Each row comes from the steps of one walk. Every step used is in the known rows, and no mark comes twice. Write the walk behind each row, first mark first.
Known rows:
y, q: [-0.03  0.54  0.22 -2.14 -0.41 -0.27  2.73  0.87 -1.98  1.87 -1.70 -0.04
 -0.63  0.68  1.62 -0.35 -1.25  0.16 -3.86]
b, w, a, n, y: [ 0.03 -1.79 -0.71 -0.04  0.10 -0.33 -2.39  3.56  1.63 -6.41  2.61  1.08
  1.27  0.34 -0.52  0.95 -1.34  0.07  4.46]
a, n, y, q, w: [ 2.07  1.00 -0.09 -2.20 -1.75 -2.23 -0.01  2.51  0.27  1.17 -0.24 -0.25
 -2.05  0.14  0.85 -1.06  1.82 -0.09 -0.46]
q, w, a: [-0.55  0.48 -1.69 -0.40 -1.30 -1.43 -0.82 -2.32  1.69  0.89 -0.74 -0.15
  2.15  1.85  2.52  1.23 -1.01 -0.63  0.36]
b, y: [ 0.11  0.02 -0.60  1.24  0.70  0.57  1.20  1.73 -2.65 -2.57 -0.71 -1.07
  1.07  0.87 -1.08 -0.22  1.96  0.27 -1.49]
y, w, n: [-1.10 -0.84  0.20  1.50 -0.05  0.55  3.45 -2.95  0.39  4.90  1.54  0.19
  0.04  0.34 -1.56 -0.98 -1.91 -0.24  1.59]
n, y, a, b, w: [-2.84 -0.31  2.73  0.77  1.25  1.66 -4.04  1.06  0.59 -4.17  0.35 -1.37
 -1.60 -3.48 -1.41  1.07 -1.09  0.28 -2.73]
r, b, w, n, y: [-5.56 -0.16  0.81  4.20  1.66 -1.26  0.29  0.58  0.53 -1.34  2.43  2.44
 -0.37 -0.17 -0.50 -1.55 -0.42  0.17 -0.51]
b, y, w, a: [ 1.81 -1.14 -1.28  0.87  0.37 -0.72  0.34  0.27  0.29 -0.62 -0.34 -0.35
  1.64  3.27 -2.51  0.95 -0.94  0.56  4.44]
r, b, w, n: [-4.07  0.71 -0.26  3.13  0.80 -0.94  1.07  0.85 -0.02  0.57  0.97  1.92
  0.80 -0.34  0.07 -1.24 -0.69 -0.28 -3.47]
q, w, n: [-2.50  0.95 -0.48  0.97 -1.27 -0.83  1.61 -2.67  0.80  3.81  0.91 -0.32
  0.76  0.32  1.51 -0.84  1.44 -1.09 -1.22]
w, a: [ 0.08 -0.39 -1.31 -0.41  0.04  0.60  0.71 -1.48  0.53 -0.97  0.07  1.05
  2.00  1.30  1.67  1.12 -2.55 -0.22  1.39]
y, a: [-1.56  2.01  0.66  0.17  0.12  1.16  0.38 -0.97 -0.35 -1.51 -1.07 -1.29
 -1.47 -0.42 -0.80  1.26 -3.22  0.00 -4.47]
y, q, w: [-0.29  1.49 -0.21 -2.38 -1.71 -2.30  1.39 -0.38 -0.63  3.56 -2.28 -1.07
 -0.35  1.33  2.47 -0.44  0.55 -0.35 -4.28]
a, b: [ 0.87 -0.33  0.16 -0.96  0.28  3.07  0.79 -2.08 -1.55  1.52 -1.12 -0.45
  0.92 -3.60  1.54 -0.59  1.20 -0.16 -4.16]
a, n, y: [ 1.34 -0.29 -0.24  0.13  0.11  1.31  1.29  1.30 -1.02 -2.94  1.77  0.52
 -1.03 -1.36 -0.60 -0.82  0.34  0.18  0.98]
n, y, q: [-1.28 -0.31  1.21 -1.12  0.51 -0.74  1.76  0.35 -1.62  0.23 -0.10  0.36
 -1.53  1.34  1.14 -0.59 -1.18  0.48 -1.31]
n, y: [-2.33 -0.65  0.95  1.38  1.02  1.00  1.34 -1.65 -1.52 -1.66  1.29  0.04
 -0.31 -0.13  0.57 -0.62 -0.88  0.23  0.37]
w, a, b, y, q: [ 4.53  0.01 -0.85 -2.57 -0.13  0.03 -1.42  3.39 -0.19 -0.47 -2.11  0.77
  0.95  0.57  0.69  0.86  2.23  0.45  1.58]

Which walk is each row?
[-0.41  0.15 -0.04 -1.78 -1.04 -3.28 -1.30 -0.78  2.02  1.01  0.02  0.88
 -0.22  3.37  2.64  0.85 -0.79 -0.01  3.43]
n, y, q, w, a
[-3.51  0.98  2.06  1.92  0.89  0.51  0.29 -1.40  1.32 -0.38  2.63  0.58
 -2.49  0.39 -1.83  0.60 -2.63 -0.13  2.35]
w, n, y, a
[ 2.91  0.14 -1.62 -0.51 -0.75 -0.33 -3.01  0.26  0.97 -0.79 -1.59 -0.82
  2.44 -0.48  0.73  0.78  4.28 -0.46  1.24]
q, w, a, b, y
[-1.67  0.72  2.27  1.00  0.78  2.15 -1.03 -1.98  1.36  1.22  2.06  0.47
 -2.58 -3.22 -1.28  0.30 -0.44 -0.17  1.19]
w, n, y, a, b
[ 2.85  1.11 -0.14 -2.19 -1.16 -1.31 -1.36  2.43 -1.31  2.70 -3.28 -1.70
 -0.02 -1.14  0.75 -0.59  5.48 -0.17 -3.65]
a, b, y, q, w
[-2.40 -1.31 -0.61  0.06  0.43 -0.20 -1.21  1.02  0.84 -3.83  0.68  0.23
  2.92  1.24  1.15  1.47 -2.65 -0.23 -0.04]
b, w, a
[ 2.38 -0.47 -1.12 -1.37  0.24  2.34 -0.46 -1.83  0.61  0.19 -0.54  0.87
  1.94 -1.99  2.17  0.69 -0.67 -0.23  0.60]
w, a, b
[ 3.00  0.72 -0.84 -3.91 -1.80 -1.25 -1.78 -0.89  1.93  4.17 -2.36  0.30
  0.75 -0.14  3.79  0.67  0.91 -0.59 -1.03]
y, q, w, a, b
[ 5.71 -0.77 -2.49 -0.23 -0.57 -0.43 -0.19  3.00  0.68 -1.55 -0.03 -0.08
  0.83  2.05 -3.68  0.80 -0.02  0.43  5.75]
b, y, w, a, n
[ 1.90 -1.28  0.01  0.54  0.08  0.78  1.35 -0.10 -0.24  0.67  1.61 -0.25
 -1.57 -0.73 -2.86 -1.10 -0.79  0.48  2.57]
a, n, y, w
[-3.38 -2.24  2.15  1.54  1.19  1.62 -1.65  0.06  0.62 -1.36  3.02  0.70
  0.43 -3.50  0.06 -0.89  1.89 -0.34  0.84]
a, b, w, n, y
[ 1.86  0.87 -1.51 -1.82 -1.39 -3.62 -1.48  2.54  0.81  0.12 -2.31 -0.38
  1.01  4.68  1.06  1.20  1.87 -0.10  1.80]
b, y, q, w, a
[-1.81 -1.66  1.24  1.60  0.91  0.34  1.62 -3.35 -0.76  1.28  1.04 -0.61
 -0.89  0.23 -1.68 -0.77 -2.12  0.58  1.62]
n, y, w
[-0.62  0.53  2.07  0.28  1.03  2.45 -2.18 -1.58  0.34 -0.96 -0.17 -0.66
 -2.51 -3.01 -1.06  0.65 -1.01  0.30 -1.42]
n, y, a, b
[ 5.92  0.95 -3.36  1.35  0.10 -1.57 -0.02  2.78  0.77 -0.14 -1.25  1.78
 -0.14  1.85 -3.82 -0.07 -0.07  0.82  3.90]
r, b, y, w, a, n
[ 2.20 -0.23 -0.10  0.42  0.61  2.43 -0.24  1.48 -2.46 -1.34 -1.54 -0.92
  0.92 -2.65 -0.66 -0.56  3.90  0.15 -3.01]
a, b, y
[-2.97 -0.88  1.18  2.21  0.96  0.90  2.16 -2.07 -0.28  0.58  3.18  1.30
 -0.39  0.25  0.21 -1.03 -0.10 -0.16  2.92]
w, n, y
[ 0.65 -0.80 -0.15  1.58  0.43 -0.06  1.62  0.20 -2.08  0.38 -0.92 -1.88
  0.40  1.50 -3.28 -0.42  0.68  0.46  0.14]
b, y, w
[ 0.39  1.76  0.82 -0.99  0.16  2.80 -0.83 -1.28 -0.20  1.09 -1.74 -1.34
 -1.46 -3.52 -0.58  0.79 -1.01  0.00 -4.99]
y, a, b
[-1.65  0.55  1.08 -0.99 -0.79 -2.68  0.31 -0.68 -0.02  1.81 -0.74 -0.64
 -1.39  1.60  2.05 -0.68  0.76 -0.14 -1.46]
n, y, q, w
